Every row comes from one small tree of marks. The marks that hang from a mark follow it in brackets, in the order of their numbers. Every link used is in the known rows. Which tree was each row made from?
In the rows, zero is written as 100.
Known rows
K334{K55{K401 K980} K763}:  74 156 100  33  83 122 141 135  88  93  75  58  73 106 106 107 118  42 101  87  88  77  81
K564{K334}:  92  86 110  86 129  94  71 100  95  91  83 120  83 111  91 104 107  99  97  93 102  96 116
K245{K401}:  68  96  91  89  69 100 116 102 107 109 108  95  92  93  99  86 107  75  86 112  96  64  92
K334{K401{K55{K980{K564}}} K763}:  78 146 108  92  83 138 134 136  70  88 105  76  81 120 111  86 102  93 116 118 113 134 104
K980{K401 K564 K763}:  87 124 119  92 110 101 105  97  81  99  82 157  94 132  28  87 115 132 147  97 123 155 124
K245{K763 K980{K334}}: 107  98 112  74 123  83 120 144  91  96  97 108  96 119 120  76  46 103  86  66 101 120  95
K401{K55{K980{K564 K763}}}:  90 132 122  78 101 119 110  98  70 110 111 124  79 109  79  52  92 144 123 114  92 183 128
K334{K55 K401{K980}}:  79 115 140  95  70  95 119 123  54  98 102  46  96 113 141 131  96  52 102 149 100  71  91
K763{K334{K401{K55 K980}}}: 112 100 133 108 100  87  99 145  83  89 119  75  94 125 126 122  91  93  98 183  79  99  96
K763{K334{K55{K980}}}: 113 112 115  44 130  71 106 152 119 107  99  95  54 118  95 127  80  89 112 118  77  89 103
K980{K763{K334}}: 111  98 123  64 121  68  78 108 138 121 100 148 107 134  66 100  85 113 116  95  88 106 122
K245{K401 K980{K334 K763}}:  68  97 126  46  92  75 123 128 115 109 107 135  96 104  94  54  53  97  94  96  90  84 113
K763{K334{K55 K401}}:  86  90 123  77 105  72 107 154 123 102  88  79 105 141 107 152 105  57 110 147  87  52  90
K763{K334}: 120  87 103  82 130  75  83 129 132 107 100 124  93 123  81 119  93 107 109 114  91  92 107
K334{K55 K763}:  64 126 123  67  74  92 134 114  90 111  78  77 119 135 119  97  98  47 106  74 105  80  75
K245{K55 K401}:  49  96  90  76  53 100 133  94 101 131 104  73  96  94 113  75  99  47  74 118  77  71  81
K401{K55}:  88 102 108 113  88 106 115 103  85  91 104  81 112 103 118  78 107 104  91 132  80 125  84
K55{K980{K401}}: 114 144  94  83 126 110 119 124  95  69  99  97  31  92  66 110  98 121 115 101  98 117 110
K980{K334{K55 K401} K564 K763}:  45  87 152  73 117  82 112 131  80 102  77 114 125 143  80 103 101  89 154 124 105 101 114
K245{K334{K55} K401 K763 K980}:  61 102 117  52  39  72 149 135  67 128  69  83  99 142 160  72  44  26  50  92 109  74  74
K763{K334{K55 K401{K980}}}: 100 102 144  77 102  70 104 153  84 104 102  70  90 135 122 151  88  59 110 162  91  62  96
K763{K334{K55}}:  98  88 121  64 117  62 102 139 120 113  85 103 102 137  95 129  95  77 112 126  83  80  89

Write each row's tree
 97 104 115  81 145 100 114 136  86  67 111  82  64  89 112  75  77 135 110 125  64 127  99
K401{K55{K980{K334}}}
 78 150 132  53 109  99 129 119  67  99  79 127  55 129  42  93 104 115 150 103 107 152 122
K334{K55{K980{K401 K564 K763}}}
114 114 107  85 121 101 106 158 120  80 117  75  62 111 112 121  93 104  98 159  68  98 103
K763{K334{K401{K55{K980}}}}
 66  82 119 114 112 117  85 123  64  81  83 107 102 129  98 102 131  99 113 159 106 128 111
K980{K564{K334{K401{K55}}}}
 80 110 142  94 119  97 119 131  30  91 102 107 107 132 104  61  79 118 136 119 108 154  96
K401{K55 K980{K334{K763} K564}}
 64 129 136  41  94 101 104 125  47  92  60  78  91 130 111 109 124  29  95 103  99  73  87
K564{K334{K55{K401{K980}} K763}}
 65 125 121  90 120 112 112 125  59  71  59 136  88 155  56  79 130 105 129 107 118 154  98
K980{K401{K55} K564{K334{K763}}}
 80  85 132  79 141  85  88 104  88 107  91 158 113 127  54  73  89 141 151  92 109 139 131
K980{K334 K564 K763}
 68 126 143  94  85 112 102 122  49  78  94  68  94 136 141  95 100  62  88 126 102  97 100
K564{K334{K401{K55 K980} K763}}
 66  85 113  60 128  89 119 142  90  77  66  78 109 104  94 116 127  66 119 133  72  67  75
K980{K334{K55{K401}}}
 64 133 144  84  62 107 131 131  33 112  89  71 109 144 121 117  97  47 128 120 134  97  93
K334{K55 K401{K980{K564}} K763}
 91 135  94  40 138 117 116 147 103  70  85  89  64  94  84  97 101  87 116  76  88  81  99
K55{K401 K980{K334{K763}}}
 69 100 129  78 140  71 131 146  87  64  67  95  85 126  74 115 103  93 138 121  85  87  81
K980{K334{K55} K401}
 93 108 134  60 126  92  90 109  73  88  96 112 100  99  79  87  98 105 120 115  82 103 117
K55{K401{K980{K334 K763}}}
 91 124 146  95  76  97 106  81  56 108 119  94 112 111 119  56  84 114  96 126  80 148 107
K401{K55 K980{K763}}
 87  93  94  49 113 100 133 147  92  95  81  87  97  92 107  86  79  67  82 127  64 101  84
K245{K55{K401} K980{K334}}
 64  92 111  55 113 101  94 122  84  85  54  90  94 114  93 121 148  50  96 125  82  71  89
K564{K334{K55{K401}}}
 58  91 150  54 121  65 110 113  98 104  81 108 121 130  93  85  84  93 129  94  81  94 102
K980{K334{K55} K763}
 69  91 130  83 149  78 127 150  63  73  63 123  88 136  49 112 112 111 164 131 106 122  92
K980{K334{K55} K401 K564}
 66  93 112  76  79  91 150 149  86  97 108  87 102 113 137  40  59  83  65 112  79 109  71
K245{K401{K55} K763 K980{K334}}
 95 126 124  59 166  93 105 130  82  75  89 157  44 117  20  82  87 162 166  93 107 156 141
K55{K980{K334 K401 K564 K763}}
 54 116 125  93  90 116 104 124  88  76  78  78 110 140 127  95 117  61  89 111  97  86  93
K564{K334{K401{K55} K763}}
 99  90 113 107 106  92 102 147 121  86 105  85 110 129 112 123 108  90  98 167  75  88  90
K763{K334{K401{K55}}}
112 131 116  48 141  71 122 164 113  81  84 101  32 128  62 137  94  98 126 126  80  96  98
K763{K334{K55{K980{K401}}}}
 52 128 125  78  62 103 139 129  94  98  79  53 124 138 132 121 106  28 104  95 110  52  76
K334{K55 K401 K763}
 71 106 146  86  69  89  99  86  27 135  83 106 106 147 118  87  61  71 109 135 115 131 130
K245{K55 K334{K401{K980{K564 K763}}}}
 53 112 132  52 101  87 106 115  85 103  60  95 102 147 111 102 105  47 102  67 106  77  91
K564{K334{K55 K763}}
105 110  89  56 154 111 103 143 102  64  93  91  53  74  80 105 108 109 114 114  75  87 107
K55{K401 K980{K334}}
